What can hang from each mark:
j_644: j_259 j_962
j_259: j_644
j_759: j_787 j_962
j_640: j_858 j_876
j_932: j_441 j_962
j_761: j_876
j_858: j_640 j_962
j_441: j_932
j_787: j_759
j_962: j_644 j_759 j_858
j_876: j_640 j_761

Every row comes from one small tree of marks. The marks that hang from a mark follow it in brackets, in the order of their numbers. Every link used is in the known rows. Which tree was each row made from?
Known rows:
j_932{j_962{j_858}}: [-0.04 -0.05 -0.07 -0.06  0.09 -0.04  0.06 -0.07  0.05  0.03  0.05  0.01
  0.07  0.00 -0.10 -0.01  0.01 -0.02 -0.01 -0.18 -0.02  0.11 -0.01  0.16]
j_962{j_759{j_787} j_858{j_640}}: [ 0.04 -0.18 -0.05 -0.27  0.08  0.18  0.05 -0.18 -0.20  0.10  0.08  0.17
  0.11 -0.02  0.20  0.03 -0.06 -0.12 -0.02  0.00  0.00  0.22  0.03  0.10]
j_640{j_858{j_962{j_644{j_259} j_759}} j_876}: [ 0.05 -0.45  0.06 -0.22  0.23  0.07  0.08  0.60  0.00  0.09 -0.18  0.22
 -0.08 -0.04  0.06  0.08  0.18 -0.03 -0.18 -0.06 -0.05  0.31 -0.06  0.15]
j_640{j_858{j_962} j_876{j_761}}: [ 0.03 -0.42  0.13 -0.05  0.24 -0.05  0.08  0.30  0.19  0.03 -0.18  0.23
 -0.11  0.08  0.09  0.08  0.10  0.06 -0.11  0.26 -0.07  0.08 -0.04  0.21]
j_876{j_640{j_858{j_962{j_644{j_259} j_759{j_787}}}} j_761}: [ 0.24 -0.46  0.14 -0.34  0.14  0.08  0.13  0.42  0.09  0.07 -0.23  0.17
 -0.03 -0.05  0.13  0.11  0.17 -0.02 -0.19  0.04 -0.06  0.38 -0.09  0.21]
j_787{j_759{j_962{j_858}}}: [-0.04 -0.08  0.01 -0.17  0.10  0.03 -0.02 -0.36 -0.20  0.01  0.11 -0.05
  0.09 -0.05  0.16 -0.03 -0.02 -0.11  0.10 -0.02  0.02  0.23  0.07  0.10]
j_876{j_640}: [ 0.09 -0.05  0.00 -0.01 -0.03 -0.03  0.03 -0.02  0.05  0.00 -0.04 -0.04
 -0.05  0.05  0.01  0.06  0.01  0.04  0.00  0.07 -0.02 -0.04 -0.03  0.02]
j_876{j_640{j_858{j_962}} j_761}: [ 0.14 -0.33  0.13 -0.07  0.15 -0.03  0.10  0.11  0.20 -0.01 -0.19  0.14
 -0.13  0.09  0.08  0.11  0.10  0.08 -0.09  0.25 -0.06  0.08 -0.05  0.22]
j_858{j_640{j_876} j_962{j_644 j_759{j_787}}}: [ 0.00 -0.32  0.05 -0.30  0.21  0.20  0.11  0.16 -0.19  0.08 -0.09  0.17
  0.04 -0.04  0.20  0.07  0.05 -0.07 -0.18  0.05 -0.05  0.34 -0.01  0.13]
j_441{j_932{j_962{j_644{j_259} j_858}}}: [ 0.02 -0.03 -0.11 -0.13  0.11 -0.06  0.03  0.00  0.11  0.03  0.03 -0.06
  0.12 -0.11 -0.27 -0.02  0.12 -0.05 -0.10 -0.59  0.01  0.30 -0.07  0.16]
j_761{j_876{j_640{j_858{j_962{j_644 j_759{j_787}}}}}}: [ 0.20 -0.39  0.06 -0.30  0.16  0.06  0.13  0.12  0.08  0.04 -0.23  0.11
 -0.07 -0.03  0.16  0.17  0.11 -0.04 -0.18  0.13 -0.07  0.39 -0.04  0.20]
j_761{j_876}: [ 0.08  0.00 -0.07 -0.02  0.03 -0.07  0.03  0.01  0.14 -0.01 -0.04  0.01
 -0.05  0.04  0.01  0.01  0.04  0.03 -0.03  0.07 -0.01 -0.02 -0.02  0.01]
j_259{j_644{j_962{j_759{j_787}}}}: [ 0.07 -0.05  0.00 -0.28  0.06  0.06  0.06  0.32 -0.03  0.07  0.01 -0.01
  0.11 -0.10  0.01 -0.01 -0.01 -0.06  0.00 -0.29  0.03  0.12 -0.02 -0.07]
j_932{j_441 j_962{j_644{j_259} j_759{j_787} j_858{j_640}}}: [-0.02 -0.18 -0.04 -0.40  0.23  0.14  0.14  0.03 -0.14  0.06  0.01 -0.04
  0.23 -0.11 -0.07  0.01  0.10 -0.12 -0.12 -0.48 -0.03  0.42 -0.08  0.23]
j_787{j_759{j_962{j_644{j_259} j_858}}}: [ 0.04 -0.09 -0.05 -0.25  0.11  0.03 -0.01 -0.04 -0.23  0.01  0.10 -0.07
  0.10 -0.14  0.07 -0.05  0.10 -0.14  0.02 -0.23  0.03  0.33  0.01  0.10]
j_640{j_858{j_962{j_644 j_759{j_787}}} j_876{j_761}}: [ 0.10 -0.55  0.17 -0.26  0.27  0.07  0.11  0.36  0.08  0.11 -0.21  0.24
 -0.03 -0.03  0.18  0.12  0.10 -0.04 -0.19  0.15 -0.08  0.36 -0.05  0.24]
j_787{j_759{j_962{j_644{j_259} j_858{j_640{j_876{j_761}}}}}}: [ 0.07 -0.30 -0.04 -0.28  0.26  0.02  0.07  0.14 -0.12  0.08  0.06  0.05
  0.03 -0.02  0.19 -0.01  0.13 -0.08 -0.04 -0.01 -0.01  0.24 -0.05  0.20]
j_441{j_932{j_962{j_644{j_259} j_858{j_640}}}}: [-0.02 -0.03 -0.13 -0.17  0.14  0.02  0.06 -0.05  0.03  0.03  0.06 -0.03
  0.12 -0.08 -0.19  0.00  0.11 -0.06 -0.13 -0.52  0.01  0.30 -0.07  0.17]
j_858{j_640{j_876} j_962{j_644 j_759}}: [ 0.00 -0.28  0.00 -0.21  0.24  0.18  0.09  0.25 -0.11  0.08 -0.09  0.20
 -0.03  0.01  0.12  0.07  0.08 -0.02 -0.17  0.02 -0.06  0.23 -0.04  0.13]
j_759{j_787 j_962{j_644{j_259} j_858{j_640}}}: [ 0.02 -0.14 -0.10 -0.31  0.12  0.15  0.06 -0.11 -0.31  0.03  0.08 -0.04
  0.08 -0.13  0.13 -0.03  0.09 -0.16  0.00 -0.18  0.02  0.30 -0.01  0.08]
j_962{j_644{j_259} j_759 j_858{j_640{j_876}}}: [ 0.09 -0.30 -0.17 -0.24  0.18  0.12  0.06  0.40 -0.11  0.15  0.04  0.22
  0.00 -0.01  0.06  0.04  0.09 -0.08 -0.09 -0.17 -0.02  0.17 -0.07  0.12]
j_644{j_259 j_962{j_858{j_640}}}: [ 0.05 -0.06 -0.20 -0.16  0.08  0.07  0.07  0.26 -0.10  0.03  0.10  0.05
  0.07  0.01 -0.05 -0.04  0.10 -0.02  0.00 -0.26  0.04  0.06 -0.02  0.06]
j_259{j_644{j_962{j_759 j_858}}}: [ 0.12 -0.09 -0.15 -0.23  0.13  0.03  0.04  0.30  0.02  0.10  0.09  0.10
  0.06 -0.05 -0.09 -0.01  0.01 -0.06  0.04 -0.38  0.03  0.04 -0.03  0.01]
j_259{j_644{j_962{j_759{j_787} j_858{j_640{j_876{j_761}}}}}}: [ 0.15 -0.34 -0.09 -0.35  0.25  0.05  0.14  0.41  0.05  0.16  0.05  0.22
  0.07  0.02  0.11  0.03  0.01 -0.04 -0.03 -0.13 -0.01  0.06 -0.07  0.11]
j_876{j_640 j_761}: [ 0.18 -0.13  0.03 -0.01  0.02 -0.08  0.06  0.04  0.21  0.02 -0.06  0.02
 -0.07  0.09  0.02  0.05  0.04  0.08 -0.01  0.14 -0.03 -0.08 -0.07  0.09]

Write each row's tree:
[ 0.00 -0.09 -0.07 -0.29  0.15  0.12  0.03 -0.09 -0.31  0.01  0.11 -0.05
  0.09 -0.11  0.16 -0.03  0.09 -0.16 -0.02 -0.17  0.03  0.33  0.01  0.12]
j_787{j_759{j_962{j_644{j_259} j_858{j_640}}}}
[-0.05 -0.14 -0.02 -0.19  0.21  0.02  0.07 -0.17  0.05  0.05  0.02 -0.02
  0.16  0.00 -0.14  0.00  0.02 -0.03  0.01 -0.36 -0.03  0.21 -0.04  0.22]
j_932{j_441 j_962{j_759 j_858}}
[ 0.07 -0.15 -0.07 -0.27  0.08  0.07  0.02 -0.06 -0.23  0.03  0.05 -0.05
  0.10 -0.17  0.06 -0.05  0.09 -0.15  0.03 -0.25  0.02  0.30 -0.01  0.07]
j_759{j_787 j_962{j_644{j_259} j_858}}
[ 0.12 -0.09 -0.15 -0.12  0.06  0.01  0.01  0.24 -0.06  0.04  0.05  0.08
  0.03 -0.09 -0.10 -0.01  0.10 -0.07 -0.06 -0.27  0.02  0.14 -0.04  0.09]
j_962{j_644{j_259} j_858}
[ 0.05 -0.48  0.11 -0.31  0.20  0.11  0.09  0.53 -0.08  0.09 -0.19  0.20
  0.00 -0.09  0.13  0.08  0.15 -0.08 -0.19 -0.04 -0.04  0.41 -0.04  0.15]
j_640{j_858{j_962{j_644{j_259} j_759{j_787}}} j_876}
[ 0.15 -0.20 -0.09 -0.30  0.05  0.12  0.03  0.20 -0.15  0.11  0.04  0.12
  0.12 -0.14  0.05  0.00  0.06 -0.14 -0.06 -0.28  0.02  0.33 -0.02  0.09]
j_962{j_644{j_259} j_759{j_787} j_858}
[ 0.12 -0.13 -0.16 -0.22  0.06  0.07  0.03  0.35 -0.03  0.09  0.07  0.09
  0.11 -0.03 -0.06 -0.05  0.10 -0.05  0.03 -0.36  0.04  0.15 -0.02  0.05]
j_644{j_259 j_962{j_759 j_858}}
[ 0.24 -0.35 -0.02 -0.26  0.16  0.02  0.12  0.44  0.16  0.04 -0.24  0.13
 -0.13  0.00  0.06  0.12  0.22  0.00 -0.20  0.00 -0.06  0.30 -0.10  0.16]
j_761{j_876{j_640{j_858{j_962{j_644{j_259} j_759}}}}}
[ 0.03 -0.21  0.01 -0.04  0.14 -0.01  0.08  0.18  0.11  0.06 -0.03  0.13
 -0.07  0.12  0.11  0.04  0.03  0.06 -0.05  0.22 -0.04 -0.09 -0.06  0.09]
j_858{j_640{j_876{j_761}}}
[ 0.12 -0.36  0.08 -0.18  0.16  0.10  0.08  0.18  0.03  0.05 -0.18  0.11
 -0.10 -0.01  0.07  0.15  0.10 -0.02 -0.14  0.03 -0.07  0.30 -0.04  0.19]
j_876{j_640{j_858{j_962{j_644 j_759}}}}
[-0.01 -0.21 -0.12 -0.06  0.15  0.03  0.05  0.02 -0.07  0.08  0.07  0.18
 -0.03  0.08  0.08  0.05 -0.01 -0.02 -0.02  0.08 -0.01 -0.01  0.00  0.12]
j_962{j_858{j_640{j_876}}}
[-0.01 -0.14 -0.02 -0.18  0.07  0.06  0.01 -0.39 -0.21  0.02  0.08 -0.03
  0.09 -0.08  0.14 -0.03 -0.02 -0.12  0.11 -0.04  0.01  0.19  0.05  0.07]
j_759{j_787 j_962{j_858}}
[ 0.05 -0.17  0.03 -0.37  0.11  0.25  0.10  0.24 -0.24  0.04 -0.08  0.13
  0.10 -0.11  0.15  0.01  0.12 -0.10 -0.19 -0.12 -0.02  0.39 -0.02  0.08]
j_858{j_640 j_962{j_644{j_259} j_759{j_787}}}
[-0.02 -0.16 -0.08 -0.25  0.15  0.15  0.05 -0.35 -0.30  0.03  0.09 -0.04
  0.07 -0.12  0.16  0.01  0.01 -0.15  0.02 -0.09 -0.01  0.28  0.02  0.12]
j_759{j_787 j_962{j_644 j_858{j_640}}}
[-0.05 -0.10 -0.04 -0.23  0.18  0.12  0.02 -0.34 -0.31  0.01  0.12 -0.06
  0.07 -0.09  0.18  0.01  0.02 -0.15 -0.01 -0.07  0.00  0.30  0.04  0.15]
j_787{j_759{j_962{j_644 j_858{j_640}}}}
[ 0.06 -0.14  0.04 -0.21  0.03  0.12  0.03  0.05 -0.12  0.09 -0.03  0.02
  0.08 -0.12  0.09  0.04 -0.01 -0.10 -0.07 -0.11 -0.02  0.28 -0.01  0.04]
j_962{j_644 j_759{j_787}}
[ 0.08 -0.39  0.09 -0.31  0.25  0.17  0.13  0.23 -0.04  0.10 -0.12  0.24
  0.02  0.00  0.21  0.07  0.08 -0.02 -0.19  0.13 -0.07  0.30 -0.06  0.19]
j_858{j_640{j_876{j_761}} j_962{j_644 j_759{j_787}}}
[ 0.14 -0.52  0.09 -0.23  0.27  0.03  0.10  0.68  0.15  0.11 -0.20  0.27
 -0.09  0.00  0.07  0.07  0.20  0.01 -0.18  0.02 -0.07  0.27 -0.10  0.21]
j_640{j_858{j_962{j_644{j_259} j_759}} j_876{j_761}}
[ 0.06 -0.12 -0.11 -0.22  0.13  0.02  0.03  0.05  0.10  0.10  0.03  0.00
  0.15 -0.11 -0.20 -0.02  0.11 -0.08 -0.10 -0.62  0.00  0.38 -0.07  0.15]
j_441{j_932{j_962{j_644{j_259} j_759 j_858}}}
[-0.02 -0.15 -0.09 -0.31  0.26  0.11  0.12  0.13 -0.05  0.07  0.03 -0.03
  0.15 -0.05 -0.14  0.00  0.13 -0.08 -0.10 -0.51 -0.03  0.32 -0.11  0.23]
j_932{j_441 j_962{j_644{j_259} j_759 j_858{j_640}}}
[ 0.14 -0.41 -0.05 -0.28  0.22  0.11  0.10  0.14 -0.04  0.17  0.01  0.24
  0.04 -0.01  0.17  0.07  0.01 -0.08 -0.10  0.05 -0.05  0.22 -0.06  0.21]
j_962{j_644 j_759{j_787} j_858{j_640{j_876{j_761}}}}
[ 0.10 -0.09 -0.04 -0.17  0.03  0.09  0.01  0.38 -0.04  0.08 -0.02  0.03
  0.03 -0.09 -0.02 -0.01  0.10 -0.06 -0.08 -0.25  0.00  0.19 -0.06  0.00]
j_962{j_644{j_259} j_759}
[ 0.00 -0.04  0.00 -0.18  0.07  0.02  0.04  0.14  0.14  0.07 -0.04 -0.08
  0.13 -0.11 -0.19 -0.02  0.12 -0.04 -0.12 -0.56 -0.01  0.36 -0.09  0.07]
j_441{j_932{j_962{j_644{j_259} j_759}}}
[-0.07 -0.09  0.05 -0.17  0.21  0.03  0.08  0.02  0.05  0.03 -0.07 -0.14
  0.13 -0.06 -0.18  0.02  0.08 -0.02 -0.08 -0.41 -0.06  0.27 -0.09  0.17]
j_932{j_441 j_962{j_644 j_759}}
[ 0.07 -0.17 -0.13 -0.20  0.15  0.17  0.04  0.00 -0.14  0.11  0.08  0.16
  0.02 -0.04  0.07  0.05  0.01 -0.11 -0.07 -0.14 -0.02  0.20 -0.02  0.14]
j_962{j_644 j_759 j_858{j_640}}
[ 0.04 -0.09 -0.15 -0.10  0.13  0.09  0.04 -0.06 -0.13  0.04  0.09  0.09
  0.00 -0.04  0.01  0.05  0.02 -0.08 -0.07 -0.10 -0.01  0.11 -0.01  0.14]
j_962{j_644 j_858{j_640}}
[ 0.12 -0.22 -0.16 -0.16  0.26 -0.06  0.12  0.44  0.13  0.09  0.06  0.16
 -0.04  0.07 -0.03  0.02  0.05  0.03 -0.02 -0.12  0.00 -0.14 -0.09  0.11]
j_259{j_644{j_962{j_858{j_640{j_876{j_761}}}}}}
[ 0.04 -0.01 -0.18 -0.17  0.16  0.03  0.08  0.20 -0.05  0.02  0.12  0.06
  0.02 -0.02 -0.06  0.01  0.02 -0.03  0.00 -0.27  0.03 -0.04 -0.02  0.03]
j_259{j_644{j_962{j_858{j_640}}}}
[ 0.16 -0.39  0.10 -0.33  0.11  0.12  0.11  0.35 -0.06  0.05 -0.20  0.12
 -0.02 -0.09  0.12  0.12  0.15 -0.07 -0.18 -0.05 -0.04  0.42 -0.05  0.15]
j_876{j_640{j_858{j_962{j_644{j_259} j_759{j_787}}}}}
